Each row was made from one small tree. The marks that hang from a mark follow it in brackets, in alphabetical order. Every link used is in the known rows. Write each row's tree.
Known rows
memu{falusa}: -1.132 0.750 -0.138 1.061 -0.288 0.922 -0.489 0.576 0.255 -1.210 -0.766
 0.257 0.222 -0.050 2.018 0.384 -0.841 0.387 -0.375 0.975 -1.506 0.239
 0.261 -0.512 -0.553 1.362 0.508 -1.016 -0.051 -1.368 0.012
kufupa{gilib{domalet tulat{feda}} pazo}: 1.074 -0.940 -0.775 2.877 0.904 -1.485 -0.304 0.228 1.999 0.349 0.921
 -0.202 -0.075 0.718 0.976 3.703 -2.557 0.715 -0.803 1.384 0.744 -0.054
 0.070 -2.629 -0.351 0.180 0.573 1.543 -0.408 -1.563 -0.534
gilib{tulat}: -0.038 -0.237 -2.327 0.945 -0.202 -0.166 0.351 -0.896 -0.281 0.482
 -0.089 -0.381 -0.270 0.522 0.324 -0.219 -1.288 0.434 -0.337 0.794 1.309
 -0.163 -0.499 -0.503 -0.321 -0.697 -0.439 1.102 -0.343 0.289 -0.179
tulat{feda}: -1.442 -0.072 2.167 0.993 0.174 -0.867 0.690 0.125 0.462 0.490 -0.461
 0.068 -0.238 0.048 -0.808 1.800 -0.436 -0.295 0.149 0.442 -0.006 -0.174
 1.043 0.288 -0.560 0.783 0.804 -0.026 -0.112 -1.698 -0.208
domalet{gilib{kufupa{pazo{likiren{zopu}}} tulat{feda}}}: 0.272 -1.305 -2.626 1.631 0.937 -1.871 -0.804 0.521 4.688 3.142 -0.140
 -0.911 -1.363 0.795 -3.038 2.921 -3.799 0.516 -0.085 0.179 -1.201
 -0.188 -1.550 -1.069 0.096 1.964 1.497 -0.508 0.057 1.017 -0.296
domalet{gilib{tulat}}: 0.873 0.258 -1.462 0.323 -0.066 -0.036 0.472 -0.995 0.491 0.991 0.571
 -0.251 -1.281 -0.431 -1.249 -0.365 -2.761 0.657 -0.202 0.980 0.107
 0.105 -1.990 -0.928 -0.128 -0.047 -0.108 0.262 -0.200 0.438 -0.319
feda{tulat{gilib{domalet kufupa{pazo{likiren}}}}}: 1.395 -0.698 -0.189 1.345 0.881 -0.707 -0.909 0.044 2.970 0.953 1.335
 -1.058 0.922 0.494 0.212 3.967 -2.099 1.906 0.530 -0.966 -0.970 1.308
 -1.944 -1.539 0.421 -1.329 0.962 0.826 -0.024 3.045 -0.350
memu{falusa{piduv} zopu{bolu likiren{pazo}}}: -1.220 -0.592 -0.787 2.065 -0.921 -0.229 -2.261 1.906 1.133 -2.993
 -1.319 0.100 0.291 0.336 1.466 3.006 -2.901 0.273 -0.621 2.038 -1.244
 2.297 -1.251 -0.677 -1.161 4.866 -0.537 0.498 2.021 -5.084 -0.395
domalet{gilib{kufupa{pazo} tulat}}: 1.423 -1.120 -4.012 1.012 1.023 -1.351 -0.347 0.026 2.880 1.958 0.798
 -0.466 -0.930 -0.323 -1.116 0.717 -3.563 1.629 0.347 -0.421 -0.795
 -0.687 -2.233 -2.627 -0.097 0.225 0.092 0.043 -0.745 1.616 -0.150
pazo{likiren}: 0.421 0.414 -0.250 -0.209 -0.241 0.608 -0.796 0.640 0.870 1.087 -0.594
 -0.672 -0.280 0.450 -1.946 1.124 -0.406 -0.159 -0.192 -0.966 -0.577
 0.752 -0.537 0.453 0.487 0.746 0.423 -1.822 0.508 1.128 0.119
zopu{bolu likiren{pazo{kufupa{gilib{domalet}}}}}: 1.094 -0.882 2.355 1.529 0.725 -2.468 -1.395 1.348 0.636 -0.351 0.046
 -0.273 -0.029 -1.621 0.442 3.558 -2.186 -1.759 -0.066 0.846 1.813 1.621
 -0.793 -1.526 0.921 0.997 -0.658 1.914 1.175 -0.684 -0.328
pazo{kufupa{gilib} likiren}: 0.756 -0.521 -0.357 -0.265 -0.093 -1.541 -1.275 1.115 4.787 1.053 0.117
 0.033 -0.695 -1.046 -2.997 3.000 -0.986 -0.680 0.190 -0.487 -0.176
 1.155 -0.453 -0.205 0.827 0.487 0.645 -2.274 0.332 2.582 0.329
likiren{pazo zopu{bolu memu{falusa}}}: -0.453 0.039 0.893 1.904 -0.176 -0.845 -1.498 1.866 0.168 -1.917 -1.251
 0.179 -0.989 0.416 1.877 1.129 -1.686 -3.010 -0.586 2.936 0.766 0.699
 0.046 0.600 0.442 3.969 0.274 1.003 1.786 -3.199 -0.340
likiren{pazo{kufupa{gilib}}}: 0.370 -0.849 -0.516 0.901 0.199 -2.084 -0.293 1.359 3.883 -0.637 0.845
 1.172 -0.171 -1.682 0.905 2.912 -1.339 -0.275 -0.423 0.848 0.202 0.066
 0.644 -0.304 1.101 0.533 -0.183 1.180 -0.011 -0.548 -0.079
pazo{kufupa{gilib} likiren{zopu{memu{falusa}}}}: -0.307 0.256 0.006 0.726 -0.777 -1.741 -2.774 1.982 5.892 0.247 -0.589
 -0.012 -1.506 -0.257 -3.127 3.029 -1.241 -1.953 -0.191 2.146 -0.019
 1.297 -0.883 0.380 0.296 3.188 1.497 -2.824 1.458 1.752 0.274
bolu{zopu{likiren{pazo{kufupa{gilib}}} memu}}: -0.568 0.444 0.808 0.454 -0.105 -3.278 -2.219 1.579 3.611 0.617 0.659
 -0.136 -1.003 -0.577 -2.996 2.839 -1.779 -1.588 -0.571 2.440 2.216
 0.616 -1.844 -0.669 -0.824 1.538 -0.117 -1.586 2.011 -0.273 0.107
memu{falusa{piduv} zopu{bolu likiren}}: -1.295 -0.517 -0.320 1.203 -0.959 -0.086 -2.359 1.183 0.833 -2.521
 -1.463 -0.333 0.115 0.592 0.176 1.918 -2.214 0.083 0.003 1.648 -1.103
 2.491 -1.686 -0.896 -1.747 4.214 -0.205 -0.784 1.885 -3.580 -0.213
tulat{feda gilib{domalet kufupa{pazo{likiren{zopu}}}}}: 0.978 -1.815 2.951 2.366 1.264 -1.489 -1.369 0.519 4.358 1.217 0.168
 -0.646 1.162 1.208 -2.789 4.379 -2.655 0.893 -0.212 0.285 -1.349 0.019
 -1.073 0.017 0.772 -0.576 2.172 0.482 -0.021 -0.099 -0.471
bolu{zopu{memu{falusa{piduv}}}}: -0.671 0.737 -0.138 1.042 -0.300 -0.141 -1.445 0.650 1.850 -0.989 -0.255
 -0.217 -0.440 1.105 -2.209 0.626 -1.560 0.184 -0.422 3.022 -0.099
 -0.225 -1.361 -1.365 -2.779 2.618 0.162 -1.908 1.170 -2.044 0.097
bolu{zopu{likiren{pazo} memu}}: -0.831 1.087 0.868 0.514 -0.204 -1.641 -1.872 1.245 0.658 0.687 0.060
 -0.672 -0.669 0.602 -2.222 1.386 -1.369 -1.217 -0.756 2.151 1.943 0.283
 -1.919 -0.152 -1.144 1.680 -0.270 -1.144 2.145 -1.317 -0.021
zopu{bolu likiren{pazo{kufupa}} memu{falusa{piduv}}}: -0.608 0.137 0.901 3.257 -0.683 -1.699 -2.307 2.415 0.700 -1.469 -0.963
 -0.047 -1.329 -1.875 -1.463 2.612 -3.144 -0.801 0.421 1.865 1.192 1.589
 -1.213 -2.085 -1.660 5.087 -1.167 0.726 1.946 -2.477 -0.283
likiren{pazo{kufupa{gilib{domalet tulat}}}}: 1.150 -0.984 -0.739 2.382 0.416 -1.691 -0.081 0.525 3.138 -0.238 0.935
 0.517 0.259 -0.900 1.640 3.601 -2.652 0.404 -0.799 2.313 1.377 -0.384
 -0.143 -1.502 0.873 -0.416 -0.435 3.028 -0.439 -0.122 -0.387
kufupa{gilib{domalet tulat} pazo}: 2.180 -0.857 -2.442 2.088 0.794 -0.796 -0.798 0.125 1.630 -0.072 1.326
 -0.262 0.066 0.669 1.380 2.268 -2.197 0.967 -0.915 0.988 0.782 0.046
 -0.864 -2.898 0.048 -0.291 -0.116 1.444 -0.319 -0.029 -0.358
falusa{memu{zopu{likiren}} piduv}: -1.070 0.460 -2.510 1.309 -1.812 -0.508 -2.536 1.130 2.688 -0.107 0.116
 -0.056 -0.666 0.953 -4.038 0.973 -1.543 1.077 0.135 0.696 1.255 1.755
 -3.145 -1.098 -1.941 2.449 -0.024 0.518 1.329 -0.074 -0.312
gilib{domalet kufupa{pazo{likiren{zopu}}} tulat{feda}}: 0.458 -1.877 -1.552 3.503 1.362 -1.413 -0.999 0.598 3.557 2.940 -0.777
 -1.633 0.564 2.399 -0.876 4.606 -2.837 0.755 -0.327 1.051 0.013 -0.845
 -0.648 -1.907 -0.033 0.808 1.384 1.460 -0.370 1.100 -0.403
pazo{kufupa likiren{zopu{memu{falusa{piduv}}}}}: -0.409 -0.001 -0.341 2.047 -1.028 -0.476 -2.406 1.784 5.046 0.241 -1.083
 -0.248 -1.021 0.271 -3.675 2.552 -1.302 -0.406 0.083 2.146 -0.617 0.862
 -0.862 -0.033 -0.732 4.352 0.675 -1.374 1.383 1.426 0.137
feda{tulat{gilib{domalet kufupa{pazo}}}}: 1.015 -0.895 0.023 1.532 1.052 -1.114 -0.341 -0.373 2.457 0.153 1.786
 -0.580 1.108 0.207 1.707 3.128 -1.779 2.012 0.706 -0.254 -0.494 0.733
 -1.585 -1.845 0.076 -1.996 0.691 2.195 -0.422 2.163 -0.454
feda{tulat{gilib{kufupa{pazo}}}}: 0.186 -1.044 -1.591 0.709 0.637 -1.666 -0.312 -0.238 2.853 0.038 1.622
 -0.129 0.347 -0.292 1.013 2.243 -1.508 1.566 0.840 -1.120 -0.670 1.070
 -1.108 -1.051 -0.044 -1.430 0.608 1.104 -0.204 1.912 -0.244

Write each row's tree
0.511 -0.800 0.823 2.139 0.290 -1.751 -0.461 0.281 4.297 1.852 -0.158
 -0.627 -0.305 -0.137 -2.470 5.003 -2.673 -0.138 -0.113 1.439 1.091
 0.532 -0.576 -1.202 0.203 -0.139 0.978 -0.315 -0.234 1.738 -0.179 -> pazo{kufupa{gilib{domalet tulat{feda}}} likiren}
-0.334 0.143 0.288 1.112 0.108 -0.749 0.947 -0.920 0.908 1.393 0.222
 -0.180 -1.439 -0.410 -1.755 1.024 -3.163 0.508 -0.037 1.298 0.151
 -0.054 -1.075 -0.651 -0.608 0.562 0.600 0.266 -0.236 -0.833 -0.521 -> domalet{gilib{tulat{feda}}}
0.316 -0.205 0.797 1.945 0.452 -1.435 0.261 -0.692 1.134 0.293 0.608
 -0.280 -0.169 0.527 -0.568 2.811 -2.236 0.435 -0.770 2.261 1.567 -0.270
 -0.301 -1.231 -0.708 -0.855 0.687 2.105 -0.559 -1.631 -0.594 -> kufupa{gilib{domalet tulat{feda}}}
0.460 -0.447 1.138 1.087 0.056 -1.614 -1.121 1.358 -0.027 -0.904 -0.645
 -0.034 -1.174 0.418 0.255 0.750 -0.978 -3.336 -0.319 2.195 1.995 0.520
 -0.172 1.012 0.843 2.757 -0.076 1.987 1.832 -2.090 -0.342 -> likiren{pazo zopu{bolu memu}}
-0.477 0.214 -0.969 1.126 -0.257 -3.377 -1.947 0.947 3.388 0.947 0.556
 -0.424 -1.199 -0.179 -2.817 2.677 -2.740 -1.310 -0.782 3.027 3.191
 0.489 -2.156 -0.965 -1.126 0.907 -0.431 -0.818 1.759 -0.127 0.001 -> bolu{zopu{likiren{pazo{kufupa{gilib{tulat}}}} memu}}
0.478 -0.355 1.222 0.856 0.720 -1.066 0.083 -1.030 1.755 0.148 1.556
 -0.660 1.071 0.040 0.671 2.477 -1.534 1.779 0.765 0.396 0.106 0.634
 -1.841 -0.865 -0.171 -2.763 0.753 2.709 -0.547 1.941 -0.475 -> feda{tulat{gilib{domalet kufupa}}}
0.824 -0.170 -1.338 1.047 -0.217 -0.282 -2.372 1.871 2.586 1.032 -0.490
 -0.711 -1.057 1.304 -1.897 1.644 -0.456 -1.307 -0.300 -0.069 -0.295
 0.862 -0.759 0.018 0.556 3.301 0.703 -2.028 1.690 1.499 0.097 -> kufupa{pazo{likiren{zopu{memu}}}}
0.410 -0.043 1.250 1.742 0.104 -1.933 -1.487 1.346 2.165 0.145 0.814
 0.082 0.321 -1.377 -0.006 3.815 -1.708 0.253 -0.733 1.247 0.950 0.749
 -0.891 -1.089 0.619 0.831 -0.319 1.911 0.700 -0.187 -0.311 -> zopu{likiren{pazo{kufupa{gilib{domalet}}}}}
0.331 -1.848 -1.207 3.647 1.625 -1.629 0.047 0.113 1.965 2.068 -0.196
 -1.079 0.792 1.215 0.618 3.759 -2.969 1.709 0.309 0.850 0.534 -1.574
 -0.453 -3.292 -0.820 -0.411 0.580 2.265 -1.314 0.256 -0.420 -> gilib{domalet kufupa{pazo} tulat{feda}}
-0.757 -0.195 -3.007 2.050 -1.646 -2.237 -2.813 2.184 5.934 -0.645 0.876
 0.887 -0.933 -0.394 -3.459 3.272 -2.608 0.807 -0.173 1.353 1.500 1.835
 -2.635 -1.361 -1.102 2.826 -0.142 1.397 1.335 -0.482 -0.353 -> falusa{memu{zopu{likiren{pazo{kufupa{gilib}}}}} piduv}
0.684 -1.475 -1.402 3.480 1.454 -1.168 -0.623 0.651 2.671 2.978 -0.670
 -1.618 0.565 1.571 -0.999 4.783 -3.311 1.582 0.165 0.110 0.008 -0.992
 -0.857 -2.797 -0.468 0.230 0.967 0.857 -0.871 1.197 -0.334 -> gilib{domalet kufupa{pazo{likiren}} tulat{feda}}
-0.793 -0.266 1.160 3.258 0.102 -2.587 -0.738 0.794 2.360 0.878 0.339
 -0.115 -0.061 -0.992 -0.254 4.799 -3.010 0.374 -0.842 2.186 1.919 0.485
 -0.481 -1.220 -0.072 0.796 -0.046 2.772 0.399 -1.281 -0.588 -> zopu{likiren{pazo{kufupa{gilib{domalet tulat{feda}}}}}}
-0.459 -0.143 -2.891 1.230 -1.453 -0.051 -1.589 0.891 3.334 -0.716 0.126
 0.416 -0.549 1.189 -2.888 0.838 -1.317 0.918 0.321 0.960 0.781 0.978
 -2.316 -1.090 -1.590 1.888 0.153 0.544 0.597 -0.211 -0.272 -> falusa{memu{zopu} piduv}
2.367 -1.649 1.191 1.503 1.392 -0.855 -1.064 -0.024 2.374 -0.034 1.119
 -0.253 1.556 0.020 -0.761 1.835 -2.409 1.982 0.200 -0.450 -0.886 -0.449
 -1.854 -1.668 0.631 -2.497 0.587 1.161 -0.778 0.853 -0.264 -> tulat{gilib{domalet kufupa{pazo}}}
1.115 -1.032 -0.315 1.586 0.399 -1.694 -0.179 -0.398 3.019 0.385 0.726
 -0.062 0.178 -0.615 -0.006 2.651 -1.934 0.198 0.022 2.133 1.704 -0.066
 -0.775 -1.950 0.164 -1.366 -0.045 1.504 -0.681 1.965 -0.153 -> pazo{kufupa{gilib{domalet tulat}}}
1.339 -1.672 -1.853 0.654 0.977 -2.105 -2.499 2.018 3.042 1.680 -1.008
 -1.235 -1.037 0.916 -2.827 1.879 -1.291 -1.849 0.875 -0.982 0.185 0.366
 -1.203 -1.143 0.346 2.396 0.742 -1.520 1.113 1.998 0.239 -> gilib{kufupa{pazo{likiren{zopu{bolu memu}}}}}
-1.384 0.674 0.135 2.525 -0.561 -1.490 -2.324 1.890 3.127 -0.469 -0.209
 -0.082 -0.470 -0.138 -2.100 2.817 -2.599 0.206 -0.641 3.265 0.524 0.451
 -1.619 -1.521 -2.289 3.871 -0.469 -1.071 1.939 -2.026 0.009 -> bolu{zopu{likiren{pazo{kufupa}} memu{falusa{piduv}}}}
2.291 -0.658 -0.477 1.202 0.976 -0.715 -1.221 0.918 1.981 -0.556 1.397
 0.074 0.301 0.193 1.071 2.502 -1.002 0.536 -0.640 0.314 -0.417 0.194
 -0.433 -2.417 0.406 0.287 0.285 0.489 -0.015 -0.333 -0.191 -> kufupa{gilib{domalet} pazo}
0.873 -0.553 -2.632 0.166 0.608 -1.288 0.154 -0.688 2.220 1.953 0.575
 -0.538 -1.006 -0.457 -2.221 0.000 -3.293 1.451 0.422 0.253 -0.121
 -0.798 -2.380 -1.610 -0.405 -0.688 0.177 0.590 -0.864 1.653 -0.199 -> domalet{gilib{kufupa tulat}}
0.312 -0.498 1.469 0.045 -0.007 -1.442 -1.302 0.485 -0.313 -0.309 -0.855
 -0.604 -1.356 0.719 -1.515 -0.440 -0.050 -3.540 0.480 1.743 2.148 0.811
 -0.743 0.729 0.058 2.049 0.265 0.333 1.691 -0.033 -0.086 -> likiren{zopu{bolu memu}}
2.656 -0.495 -2.726 1.877 0.545 -0.303 -1.590 0.692 2.417 0.897 0.729
 -0.855 -0.133 1.080 -0.481 3.302 -2.643 0.767 -1.099 0.134 0.184 0.717
 -1.211 -2.392 0.534 0.335 0.304 -0.174 0.151 0.954 -0.237 -> kufupa{gilib{domalet tulat} pazo{likiren}}
0.361 0.234 0.558 1.689 -0.453 -0.246 -1.325 1.088 -0.773 -1.993 -1.029
 -0.185 -1.435 -0.422 -1.665 0.136 -1.958 -0.789 0.713 1.536 0.523 0.799
 -0.900 -1.811 -2.112 3.586 -0.477 -0.202 1.083 -2.643 -0.160 -> zopu{bolu memu{falusa{piduv}}}
0.513 -0.769 -2.818 1.783 0.213 -1.582 -0.977 0.962 3.463 1.267 0.198
 -0.298 -1.227 0.558 -1.574 3.768 -2.615 0.132 -0.848 -0.484 -0.027
 0.916 0.063 -1.238 -0.050 1.366 0.865 -1.428 0.314 -0.784 -0.189 -> kufupa{gilib{tulat{feda}} pazo{likiren}}
0.293 -1.146 4.559 1.739 1.164 -1.636 0.077 -0.623 2.209 0.525 0.446
 -0.243 1.260 -0.109 -2.482 2.906 -2.572 1.475 0.419 0.748 -0.246 -0.765
 -1.055 -0.286 -0.218 -2.665 1.527 1.626 -1.010 -0.961 -0.541 -> tulat{feda gilib{domalet kufupa}}
2.925 -1.572 -2.193 1.805 0.914 -0.932 -1.949 0.641 2.314 0.477 0.148
 -1.172 -0.362 1.819 -0.060 3.102 -2.471 -1.494 -1.126 0.921 0.864 1.454
 -1.088 -1.592 1.165 1.058 0.567 0.628 1.028 0.494 -0.313 -> kufupa{gilib{domalet tulat} pazo{likiren{zopu{bolu}}}}
-1.325 -0.337 -1.667 1.329 -1.099 0.872 -1.368 0.902 2.892 -2.689 -0.738
 0.529 0.653 1.061 0.952 1.867 -1.558 1.725 -0.395 2.353 -2.290 0.819
 -0.874 -0.511 -1.668 3.445 0.252 -0.731 0.631 -3.248 -0.137 -> memu{falusa{piduv} zopu}
-0.033 0.463 0.923 0.642 -0.429 -0.043 -2.253 1.427 0.838 -0.102 -1.948
 -1.004 -1.289 1.070 -1.896 1.128 -1.155 -3.048 -0.014 1.308 0.152 1.641
 -1.000 0.736 0.085 3.575 1.003 -2.347 2.027 -0.088 0.044 -> pazo{likiren{zopu{bolu memu{falusa}}}}
-0.397 -0.341 -2.073 1.927 -1.252 -1.055 -2.377 1.777 1.697 -0.977
 -0.317 0.054 -0.823 0.587 -2.421 1.780 -2.589 -0.341 0.086 0.677 1.870
 2.208 -2.678 -1.242 -1.122 3.172 -0.539 1.647 1.865 -1.890 -0.506 -> falusa{memu{zopu{bolu likiren{pazo}}} piduv}
0.752 -1.135 0.949 1.782 0.473 -1.916 -0.913 1.122 4.549 -0.658 0.879
 0.746 0.548 -0.059 1.670 3.602 -1.040 -0.987 -1.119 3.014 0.478 -0.059
 0.406 0.257 1.703 0.995 0.448 3.087 0.464 -0.326 -0.316 -> likiren{pazo{kufupa{gilib{domalet}}} zopu}
-0.324 -0.688 -1.041 0.948 0.763 -1.939 0.641 -0.595 2.520 2.357 0.178
 -0.489 -1.130 -0.489 -2.792 1.554 -3.658 1.176 0.503 0.665 -0.131
 -0.957 -1.555 -1.268 -0.875 -0.135 0.859 0.698 -0.964 0.065 -0.376 -> domalet{gilib{kufupa tulat{feda}}}
1.827 -0.888 -4.188 0.823 0.858 -0.920 -0.929 0.470 3.476 2.784 0.345
 -0.968 -1.214 -0.055 -2.504 1.636 -3.881 1.550 0.223 -1.056 -1.252
 -0.125 -2.531 -2.297 0.215 0.859 0.389 -1.286 -0.375 2.562 -0.081 -> domalet{gilib{kufupa{pazo{likiren}} tulat}}
1.201 -0.292 -1.457 0.933 0.061 -1.255 -3.175 2.482 3.225 -0.788 -0.561
 -0.320 -1.713 0.668 -1.192 2.479 -1.749 -2.630 -0.582 0.505 -0.645
 2.082 -0.762 -0.821 0.414 4.299 1.211 -2.893 2.016 -0.760 0.070 -> kufupa{gilib pazo{likiren{zopu{bolu memu{falusa}}}}}
-0.957 1.202 1.974 1.133 -0.568 -0.906 -2.315 1.403 -2.239 -0.717 -1.599
 -0.969 -1.576 -0.748 -1.445 0.320 -1.739 -2.258 0.651 0.947 1.524 1.892
 -1.831 -1.191 -1.462 3.211 -0.140 -1.853 1.985 -1.304 -0.075 -> zopu{bolu likiren memu{falusa}}
0.087 -1.099 1.213 2.316 0.514 -2.295 0.304 -0.264 3.373 0.759 0.409
 -0.013 -0.023 -0.586 -0.580 3.900 -2.224 -0.054 0.124 2.429 1.719
 -0.152 -0.056 -1.761 -0.218 -0.777 0.575 1.595 -0.753 0.667 -0.324 -> pazo{kufupa{gilib{domalet tulat{feda}}}}
-0.620 -0.954 0.509 0.053 -0.337 -1.355 -1.623 1.374 0.055 -1.153 -1.191
 -0.361 0.150 0.277 1.270 2.374 -1.573 -1.825 -0.055 0.831 0.783 2.136
 -1.337 0.596 0.573 2.232 -0.403 -0.231 2.024 -2.378 -0.259 -> memu{zopu{bolu likiren{pazo}}}
-1.133 1.784 -0.456 3.039 -1.360 -0.384 -2.505 2.207 0.348 -1.248 -0.115
 0.065 -1.130 -0.777 -1.828 1.668 -2.374 1.528 -0.882 1.880 -0.026 0.643
 -1.473 -1.093 -2.195 4.882 -0.756 1.132 1.667 -3.727 -0.409 -> zopu{likiren{pazo} memu{falusa{piduv}}}
0.215 -2.074 0.887 1.391 0.571 -1.905 -0.286 1.082 2.290 -0.671 -0.635
 0.462 -0.023 -0.330 2.201 2.212 -0.960 -3.022 -0.064 1.763 1.019 0.705
 1.042 0.850 1.942 1.856 -0.147 2.180 1.025 -0.381 -0.164 -> likiren{pazo{kufupa} zopu{bolu}}
